Each row was made from one small tree. Brackets hold a mark, then the marks that hang from it, in alphabetical order. Every link used is in the known rows. Write each row's tree.
(in the rows, 128 means zero)
Known rows:
(pegev (kase mozimet nofem tuzipu (vefe (nudufut ririm)))): [140 140  79 147 159  39 138 158 164 116  63 192 128 201 171 141  94 133
 126  74 103 150 125 148 117]
(mozimet (sozig (nudufut ririm vefe) (tuzipu (kase pegev)))): [119 132  96 134 136 123 124 173 169 132  92 168  79 161 138 100 127 124
 114 156  89 100 146 114 142]
(mozimet (sozig nudufut)): [120 116 109 126 119 143 145 134 145 115 114 139 102 167 117 106 124 100
 115 157 118 115 126 136 158]
(tuzipu (kase mozimet nofem pegev (vefe (nudufut ririm)))): [141 132  40 168 148  85 147 163 173 123  67 181 129 146 163 113  93 134
 120  84 131 132 115 130  87]
(ririm (nudufut (vefe (kase mozimet)))): [122 110 101 148 129  87  94 155 109 138 101 159 104 200 163 127 116 134
 150 137 108 129 139 137 145]
(kase mozimet nofem vefe): [121 122  46 168 159  83 177 156 162 106 103 168 150 130 162 106 104 112
 127  95 121 133 118 139 125]
(ririm (nudufut (vefe (kase (mozimet sozig) nofem pegev tuzipu)))): [119 103  65 156 137  81 115 160 148 115  80 179  97 248 170 134 113 106
 141 124  98 128 136 136 157]
(nudufut ririm (vefe (kase (mozimet sozig) pegev))): [106 112 107 133 120  70  86 161 161 146  94 187 110 136 128 147 113 107
 157 130  98 145 129 132 136]
(sozig mozimet nudufut tuzipu): [135 151 111 127 137 101 150 127 115 123 105 154  90 126 157  64 115 152
 114 163  86  54 161 106 160]
(vefe (kase (mozimet sozig) nofem pegev tuzipu) (nudufut ririm)): [124 129  59 139 121  37 110 136 168 125  69 215 106 219 144 150  82  81
 127 100  85 146 122 128 110]
(mozimet (sozig (nudufut ririm (vefe (kase pegev))) tuzipu)): [111 125 107 121 132 100 111 161 162 125  97 183  76 161 133 107 117 107
 127 162  80  98 139 112 150]
(vefe (kase mozimet nofem pegev) nudufut): [118 114  60 138 131  55 118 123 141 116  84 191 120 170 142 141  84 106
 141 103 113 128  96 120 105]
(kase (mozimet sozig) nofem pegev tuzipu (vefe nudufut)): [130 112   5 166 158  70 182 147 217  77  51 219 127 229 174 134  88  83
 115  83 101 127 110 137 130]
(nofem (kase (mozimet (sozig (nudufut ririm))) pegev vefe)): [131 110  68 150 157  82 116 167 178 111  85 182  92 151 150 132  92 134
 133 124 126 127 145 129 130]
(sozig mozimet (nudufut (vefe kase))): [127 129 101 121 104  82 122 127 123 120  82 161 103 147 139  80 110 144
 149 173  93  89 134 124 163]
(nudufut ririm (vefe (kase (mozimet sozig) nofem pegev tuzipu))): [107 120  78 144 127  48 104 166 181 131  82 198 114 184 143 147 108  95
 148 116  83 152 134 127 136]
(kase vefe): [140 132 100 133 136 118 143 140 150 109 109 153 133 119 145 110 116 134
 129 120 127 119 121 133 117]
(nofem (kase mozimet pegev tuzipu vefe)): [142 104  49 152 158  65 132 153 178 104  83 184 109 179 169 158  97 157
 137 101 124 141 156 110 121]
(nudufut vefe): [114 126 123 130 134 120 110 148 144 122 113 139 129 140 131 133 137 132
 147 141 108 130 119 133 136]
(mozimet (sozig (nudufut vefe) tuzipu)): [106 125 102 127 141 130 137 158 153 115 111 159  87 168 131 100 134 112
 119 170  79  94 136 120 161]
(tuzipu (kase (mozimet (sozig (nudufut ririm))) nofem pegev vefe)): [132 112  25 169 142 101 174 172 188 118  72 176 116 152 155  95  98 117
 113 101 134 128 126 129 121]
(sozig (nudufut ririm)): [138 144 147 129 122 106 114 140 123 135 112 137 105 143 138  95 102 135
 117 144 130 123 143 121 136]
(nudufut ririm (vefe (kase mozimet nofem pegev tuzipu))): [115 124  85 145 129  37  99 163 171 133  82 195 118 173 152 145 103 115
 153 110  91 155 135 118 127]

Write each row's tree:
[131 120  63 149 151  57 163 168 179 110  69 187 115 206 164 123 101 118
 120  92 106 147 136 147 151] -> (pegev (kase (mozimet (sozig (nudufut ririm))) nofem tuzipu vefe))
[137 125  90 127 110  32  93 125 143 141  75 209 106 192 150 158  80 122
 137 103 100 147 134 112 101] -> (vefe (kase mozimet pegev tuzipu) (nudufut ririm))
[ 98 127  87 143 142  58  96 174 172 137  94 197 106 142 140 134 111  98
 148 124  77 130 131 123 132] -> (nudufut ririm (vefe (kase (mozimet (sozig tuzipu)) nofem pegev)))
[132 131  96 132 161  91 140 152 157 104  89 153 130 147 151 125 115 136
 133  93 127 129 104 148 125] -> (pegev (kase nofem vefe))
[134  97  69 134 139  74 167 152 166 113  74 183 110 201 157 133 110 139
 127 106 113 142 138 139 159] -> (pegev (kase (mozimet (sozig nudufut)) tuzipu vefe))
[158 148  87 135 155  68  85 150 179 103  69 187  97 193 165 154  88 154
 129 109 110 128 145 119  90] -> (nofem (kase pegev tuzipu (vefe (nudufut ririm))))
[113 134  93 144 123  38  97 166 153 142  95 184 124 175 147 137 110 115
 150 119  77 161 143 125 123] -> (nudufut ririm (vefe (kase mozimet nofem tuzipu)))
[134 158 137 110 103  69  64 126 113 149 101 173 109 148 122 134  97 119
 135 133  96 134 119 130  84] -> (vefe kase (nudufut ririm))
[112 150 122 132 124  67  76 163 144 139 105 166 121 138 130 126 115 113
 151 132  87 144 126 134 112] -> (nudufut ririm (vefe (kase nofem)))
[132 117  86 147 138  81 100 153 138 113  82 167  99 241 176 130 110 125
 143 123 107 122 131 127 143] -> (ririm (nudufut (vefe (kase nofem pegev tuzipu))))
[126 132 103 132 157  74 123 164 156 134  81 193 107 149 147 138 109 130
 127 104  96 125 128 154 124] -> (pegev (kase (mozimet (sozig tuzipu)) (vefe (nudufut ririm))))
[145 156  75 136 137 109 157 145 135 134  97 161 110  96 158  78 132 162
 118 135  82  68 161 116 118] -> (sozig mozimet (tuzipu (kase vefe)))
[150 150  61 152 145 104 132 158 175 114  68 169 124 150 157 108  99 133
 116  95 131 121 108 130  78] -> (tuzipu (kase nofem pegev (vefe (nudufut ririm))))
[154 155  92 139 123 113 119 154 142 138  87 156 122 135 143 107 113 152
 118 117 118 130 128 134  76] -> (tuzipu (kase (vefe (nudufut ririm))))
[134 101  37 152 125  85 190 148 177 105  83 191 118 203 162 109 104 116
 116 123 103 135 150 126 157] -> (kase (mozimet (sozig nudufut)) tuzipu vefe)
[146 148 137 117 146  85  99 148 144 125  78 168 116 145 144 136 105 148
 134 102 121 131 112 155 106] -> (pegev (kase (vefe (nudufut ririm))))
[128 121  75 144 137 103 162 157 117 143 112 151  92 141 159  84 118 168
 107 143 106 103 161  86 130] -> (sozig nudufut (tuzipu (kase mozimet)))
[134 137  75 137 139 102 145 152 144 122  71 168  82 137 164  71 121 173
 128 161  88  56 154  98 153] -> (sozig mozimet (nudufut vefe) (tuzipu (kase pegev)))
[106 125  92 129 125  85 106 149 144 119 105 159 126 150 129 128 125 119
 154 139  93 134 109 124 126] -> (nudufut (vefe (kase nofem)))
[124 126  81 130 120  77 131 128 143 104  71 169 104 155 147  81 101 133
 148 158 102  83 122 122 164] -> (sozig mozimet (nudufut (vefe (kase nofem pegev))))
[156 162  98 134 145  68  86 154 157 114  86 177 103 193 156 145  99 155
 126 121  92 139 154 127  86] -> (nofem (kase tuzipu (vefe (nudufut ririm))))
[136 164 100 145 145  96 134 170 129 142 107 150  89 146 159  71 110 150
  98 138  96 100 160  95 111] -> (sozig (nudufut ririm) (tuzipu (kase nofem)))
[125 131 128 127 117 131 126 144 146 129 114 143  99 161 119 104 119  97
 112 153 114 121 139 141 150] -> (mozimet (sozig (nudufut ririm)))
